In the rows, 128 means zero.
Known rows, with every way that one mark hangs from another
z792(z351 z641): [110 157 147 142 151 138 101 144 129 150 105 152 141 113 137 102 124 119
 131 145 113 161  89 127 105 112 130 130 127  97 139 129 156 149 143 130
 157]
z641(z576(z394) z935): [106 111 110 135 160 103 127 139 103 124 116 111 103 107 161 140 144 166
 123 118 140 141 175 122 135 162 122 170 131 144 107 150 145 136  93 148
 163]
z351(z641(z935)): [ 99 151 114 129 148 118 110 115  92 105  93 117 120 136 154 142 146 126
 120 129 129 130 143 125 108 117 131 138  84 160 140 134  91 119 125 107
 108]
z74(z998(z538 z641 z914)): [158 127 158 108 132 119  98 179 174 137 139 102 120  97 181 138 132  89
 131 175 185  89 156 117 106 130 111  90 167 139 131 139 137 164 139 122
 107]
z935(z641(z576(z394) z998(z538 z914))): [154 144 157 141 153 111 121 136 114 167  77 118 103  90 174 105 110 149
 106 150 131 137 226  96 138 116  81 113 166 147 105 151 166 146 103 162
 174]
z394(z576(z641(z351)) z935): [ 62 111 105  85 151  79 125 128 125  62  64 173 151 123 139 139 128  95
  75 120 143 156 126 117  98 139 140 184  84 136 142 164 147 193 125 134
 146]
z792(z641(z351 z935(z394))): [ 89 153 189 100 168 167  94 156  65 118  90 163 164 141 141 159 167 130
 126  60 132 181 141  95  59 112 107 117  96 152 108 154 184 164 137 122
 155]
z935(z576(z394 z641(z792 z998))): [ 94 114 118 139 176 126 149 107 120  82  79  75 101 128 165 126 141 145
  94  97 187 158 179 124 164 156 123 151 132 180 140 140 140 169 133 155
 194]
z998(z641(z351 z935)): [ 90 116 131 109 145 168 132 151 105 114 112 138 149 126 171 168 184  97
 100 110 169 138 120 130  55 136 141 105 111 173 121 163 109 155 126 126
 139]
z576(z641(z998)): [106 114 150 136 135 139 153 125 136 100 103 109 117 112 112 137 119 121
 100 104 179 158 131 116 117 148 134 144 110 145 143 134 120 144 154 152
 152]
z74(z998(z538 z641(z792) z914)): [146 122 131 114 135 123  98 172 141 147 132  93 105 107 205 138 123  86
 128 178 183  93 170 106 117 132 117 111 155 153 128 145 136 188 126 108
 153]
z576(z394): [123 134 126 128 139 112 147 123 146 107 131 109 116 128 137 123 142 135
 118 116 121 120 165 139 151 133 115 143 157 136 122 142 139 120 119 142
 128]
z351(z641(z935 z998(z538)) z792): [123 155 144 153 159 119 106 113 102 134  56  90 122  99 176 187 157 126
  74 161 125 138 179 122  72 125  96 117  39 193 146 165  68 138 126 127
 144]
z914(z998): [119 155 116 119 121 135 172 111 122 138 117  95 135 137 147 125 116 111
 126 121 138 135 141 125 121 125 163 132 145 142 160 146 116 128 135 136
 151]
z74(z998): [131 131 120 117 128 127 116 149 145 116 152 109 113 101 141 130 138 132
 154 121 133 123 108 126 119 131 145 142 147 120 129 142 131 139 145 131
  99]
z394(z576(z641(z351 z792)) z935): [ 47 105  80  86 158  85 130 123  97  70  65 167 133 135 168 140 120  93
  71 123 143 155 136 110 107 141 147 202  72 151 144 169 145 216 120 119
 196]
z914(z998(z74 z641(z935))): [117 141 122  95 120 143 182 132 116 124 115  78 147 157 182 123 155  68
 110 128 194 114 190 117 107 139 197  78 148 183 147 153 101 143 134 132
 152]
z914(z998(z538)): [120 153 140 112 124 110 154 120 125 162 102 106 134 135 151 142 119 125
 114 159 137 129 166 127 132 111 120 122 128 133 162 161 120 149 138 127
 145]
z935(z394): [124 139 165 138 141 133 113 144 107 145 133 132 143 153 103 152 115 130
 126  86 139 140 147 120 137 105 101 116 112 134 120 106 153 126 118 121
 137]
z998(z74 z538 z914): [178 148 171  82 129 129 118 143 150 146 117 112 112 149 145 100 119 107
  98 196 153  93 214 102 153 159 107  67 155 119 121 141 144 137 111 130
  97]
z351(z641(z792 z935)): [ 92 149  89 136 158 123 113 114  64 116  91 108 107 151 180 140 140 121
 116 137 126 133 158 117 111 121 132 156  74 177 133 144  87 144 114  90
 152]
z792(z351): [116 141 130 142 149 141 121 136 142 158 132 140 128 131 118 134 122 124
 109 168 117 144  86 135 133 134 127 131 124 101 143 135 118 134 127 135
 135]
z641(z998(z538)): [139 132 165 130 136 124 138 121 123 159  99 126 127 112 133 154 127 144
  92 148 142 130 155 124 126 116 102 115 123 151 134 166 108 154 143 150
 145]
z394(z576 z935): [102 122  83 101 131  62 117 114 117 103  85 160 156 124 150 124 111 106
  91 141 114 122 145 114 135 111 146 163 116 151 135 154 119 176 122 136
 157]
z998(z74 z538): [150 129 165  97 122 111 126 138 142 149 125 128 118 148 132 112 129 122
 104 178 139  99 190 127 152 134 114  90 124 114 120 145 137 135 127 118
 102]
z998(z74): [148 131 137 106 116 135 137 128 137 120 129 118 117 148 121  98 132 112
 125 139 140 107 170 123 146 142 150  93 140 123 118 130 135 121 122 128
 111]
z394(z576): [122 126 101 108 142  87 120 116 115  94 106 132 139 113 147 129 122 121
 118 124 123 132 149 117 127 127 147 150 119 131 143 154 122 144 114 133
 136]
z935(z394 z576(z641)): [ 91 124 171 134 169 121  98 145 129 108 105 120 144 154 105 140 135 132
 125  81 194 159 144 122 156 128  92 114  93 121 134  76 185 142 133 115
 131]
z914(z998(z74 z538 z641(z351 z576))): [131 117 141 126 124 140 156 152 130 161  93 105 123 120 188 134 132  82
 108 160 184 117 194 136  94 133 165  88 116 131 152 153 145 164  88 120
 170]
z998(z538 z641(z576(z394) z792) z914): [148 107 112 159 152  94 109 164 129 153 105  91  90 105 216 130 103 107
 108 173 174 100 225 121 146 145  94 131 146 159 122 125 159 178  70 119
 211]
z641(z998): [140 129 139 138 133 148 149 111 116 129 110 116 128 115 130 139 127 132
 107 114 139 144 128 115 117 128 137 122 140 164 137 154 103 139 137 159
 153]
z792(z351 z641(z935 z998(z74))): [123 158 168 113 161 165 127 134  97 142  84 125 140 122 150 104 143 117
  88 141 148 160 141  94  99 146 162  93 138 148 129 179 124 161 153 162
 169]
z394(z576(z641)): [ 90 107 110 109 144  82 124 128 130  64  96 127 134 114 130 130 110 114
 108 114 162 149 146 121 127 146 146 171  95 119 156 137 140 150 130 125
 133]
z641(z576 z792 z935): [107 101  84 139 158 125 107 136  54 151 112 114 101 117 182 146 123 151
 134 130 141 146 147 106 121 159 135 171  91 149 117 141 128 169  93 119
 209]
z792(z641(z351 z935(z394) z998(z914))): [128 169 212  92 181 200 111 149  61 122  65 131 156 124 155 155 152 119
  97  58 155 188 168  57  42 137 114  88 134 192 118 178 165 173 138 163
 176]

Rows
[124 150 167  76 191 162 129 126  62  98  64 123 155 125 155 188 145 117
  65  72 158 174 187  62  63 151 135 116 125 203 142 209 118 172 110 175
 157]  z641(z351 z935(z394(z576)) z998(z914))
[129 132 127 165 166 124 115 137  93 120  68  84 121  51 199 148 154 146
 115  92 125 176 191 104  64 160 127 151  97 191 115 158 152 157 107 171
 234]  z351(z792(z641(z576(z394) z935 z998)))
[137 139 148 126 154 147 141 126 119 188 101 116 104 141 148 127 115 120
  60 203 143 124 161 118 157 137 126 105 123 137 138 179 102 174 122 144
 180]  z641(z792(z351) z998(z74 z538))
[ 86 126 130 128 142  90 172 126 150  91  89 122 122 125 123 132 118 114
  61 108 166 142 161 127 143 142 125 171 142 175 127 145 135 171 151 173
 171]  z576(z394(z935) z641(z998))
[160 157 152 155 136 125 119 112 142 135  71  79 104 111 159 135 127  99
  73 170 128 109 212 136 108 121 118  75  59 169 146 141  88 119 108 117
 124]  z351(z641(z998(z74 z538)) z792)
[100 130 144 136 150 120 172 120 156  80 107  91 104 117 125 134 129 131
  82  95 173 146 164 128 136 154 121 159 143 158 139 147 133 140 143 165
 146]  z576(z394 z641(z998))
[131 120 108 100 167 151  85 156 114 115 112  75 124 118 232 132 174 103
 141 141 210 118 152  93 106 161 144  97 161 198 126 142 125 192 131 125
 161]  z74(z998(z641(z792 z935(z576)) z914))
[108 157 187 135 173 186 113 124  71 142  68 152 169 140 130 138 170 137
 119  53 144 186 148 105  99  72  99  78 124 168 109 137 169 145 131 142
 152]  z935(z394 z576 z641(z351 z998))
[134 144 122 118 107 144 185 130 143 128 124  77 140 151 161 102 127  55
 119 130 186 102 185 131 121 124 196  72 163 159 156 128 116 134 128 123
 152]  z914(z998(z74 z641))
[135 133  84 205 148 107  85 128 128 127  91  91  96  78 169 141 118 115
 136 141 108 135 148 140  93 129 124 146  35 139 142  87 123 110  69  97
 158]  z351(z641(z576) z792)
[101 117 100 111 167 134 101 116  70 129  93 107 139 149 185 135 169 156
 128 133 156 145 148 107 135 145 126 127 108 173 121 148 125 173 125 123
 176]  z641(z792 z935(z576))
[126 117 122 183 164 123 111 140  94 214  89 128  95  95 157 157  91 154
  86 194 138 153 120 121 136 133 109 162  95 126 140 167 114 189 100 145
 231]  z641(z576 z792(z351) z998(z538))
[ 93 116 125 138 178 143  94 148  65 141 102 108 163 166 180 167 161 118
 121  89 203 140 170 111 129 109 111  94  99 199 118 104 143 177 119 108
 198]  z998(z641(z792 z935(z394 z576)))
[112 141 155 122 136 185 145 115  89 134  87 155 143 115 142 130 155 123
 109  90 115 168 131 112  72  94 130 110 135 156 114 173 130 141 138 147
 146]  z935(z641(z351 z998))
[163 133 161 139 158 181 107 143  94 131  62 126 115  61 177 115 122 122
 127  99 148 174 149  83  51 154 144 115 137 147 131 160 169 173  99 165
 199]  z792(z641(z351 z576 z998(z914)))
[136 127 136  97 162 138  84 162 138 111 119  78 143 106 203 131 187 106
 142 139 211 120 142  97  98 157 146  75 173 179 127 139 127 165 137 143
 111]  z74(z998(z641(z935(z576)) z914))
[101 111 101 152 139 134 146 147  91 172  85 109 113 111 217 161 122  97
 113 150 172 138 166 135  85 120 143 138  93 157 157 157 131 194  89 108
 234]  z914(z998(z538 z641(z351 z576 z792)))
[ 70 121 150 126 186 165 101 141  93 104  92 128 136 165 140 160 147 130
 114  71 188 176 146 119 122 138 102 128  73 142 132 113 187 177 116 108
 168]  z935(z394 z576(z641(z351 z792)))
[155 128 140 151 148 152 102 137  88 131  75  90 124  72 192 123 145 119
 122 113 149 162 196  92  63 174 162  99  81 175 113 147 147 159 108 155
 213]  z351(z792(z641(z576 z935 z998(z74))))
[158 132 196  89 140 140 141 140 163 116  94  95 103 130 131 109 105 101
  70 172 200 119 211  96 141 182 113  78 138 136 137 148 139 156 140 155
 120]  z576(z641(z998(z74 z538 z914)))
[179 109 158 131 128 114 104 171 155 160 115 106 106 108 176 100 100  83
 113 194 196  85 219 113 137 152 124  63 139 124 117 106 158 154  79 118
 146]  z998(z74 z538 z641(z576) z914)
[106 132 150 121 162 160 109 108  63 164  48 151 144 130 188 130 173 147
 102 134 132 161 164 109 104  86  89  97 108 167 114 178 142 184 130 127
 184]  z935(z576 z641(z351 z792 z998(z538)))
[126  96 115 144 147 169 112 161 119 125 105 104 126  96 197 163 180  86
 102 131 170 133 173 126  42 177 164  85  63 169 109 141 133 150  72 126
 176]  z998(z74 z641(z351(z792) z576 z935))
[130 126 130  76 150 196 135 149  98 113 105 102 119 160 212 127 168  62
  89 145 189 110 194  88  78 179 166  72 141 191 117 166 123 175  98 124
 164]  z998(z74 z641(z351 z792 z935) z914)
[ 62 106  87  98 163 106 147 109  85  75  44 153 134 122 168 151 117  94
  51 109 158 168 143 102  97 141 157 194  82 189 150 194 117 226 131 150
 221]  z394(z576(z641(z351 z792 z998)) z935)
[ 91 127 189 129 181 175 121 129 112 102  73 122 146 133 113 167 152 136
  95  52 202 187 133 117 103 137 109 104  90 159 139 132 162 164 135 149
 148]  z935(z394 z576(z641(z351 z998)))
[151 124 152  90 142 170 126 157 133 136 106 118 109 148 202 124 140  64
  85 184 178  90 213 110 105 151 127  57 136 156 120 156 142 182  93 111
 150]  z998(z74 z538 z641(z351 z792) z914)
[140 155 150  90 117 119 168 122 131 153 108  92 128 157 148 111 118 108
 108 172 150 108 205 123 148 133 147  92 139 129 153 160 129 136 134 124
 128]  z914(z998(z74 z538))
[116 136 137 124 194 172 137 103 118  95  62  80 139 103 198 186 224 155
  72 102 139 175 173 116  72 172 118 108 103 214 124 200 106 157 112 181
 166]  z641(z351(z792) z935(z576(z394)) z998)
[ 66 159  90 136 152 101 134 134 105 173  99 170 135 162 166  92 121 110
  84 168  78 142 141 123 162  87 109 170 152 140 103 145 157 174 131 132
 206]  z576(z394(z935(z641(z792(z351)))))
[122 128 135 183 151 150 115 137  37 184  94 130 121 122 142 135  91 137
 131  70 141 170 172  94 124  84 109 140 103 164 101 108 169 155 100 124
 242]  z935(z394 z641(z576 z792 z998))
[129 141 159 117 158 138 163 126 163  80  98  79  98 115 137 122 115 112
  81 110 186 146 184 103 131 185 119 134 173 162 139 149 139 140 133 177
 141]  z576(z394 z641(z998(z914)))
[143 157 182 109 170 167 126 139  83 140 105 103 143 142 133 170 129 129
  85  88 170 158 180  68 106 147 117  95 145 195 120 154 119 147 134 170
 160]  z641(z935(z394) z998(z914))
[141 159 114 186 143 141 124 101 131 115  76  79 113  94 154 156 132 104
  97 120 116 139 148 134  80 116 131 121  64 184 155 128  78 113 112 128
 151]  z351(z641(z998) z792)
[106 145 131 130 153 120 113 120 124 119  91 126 143 136 160  85 163 150
 140 109 118 136 172 128 162  92 103 106 164 140 104 119 172 121 127 130
 123]  z935(z576(z394) z641)
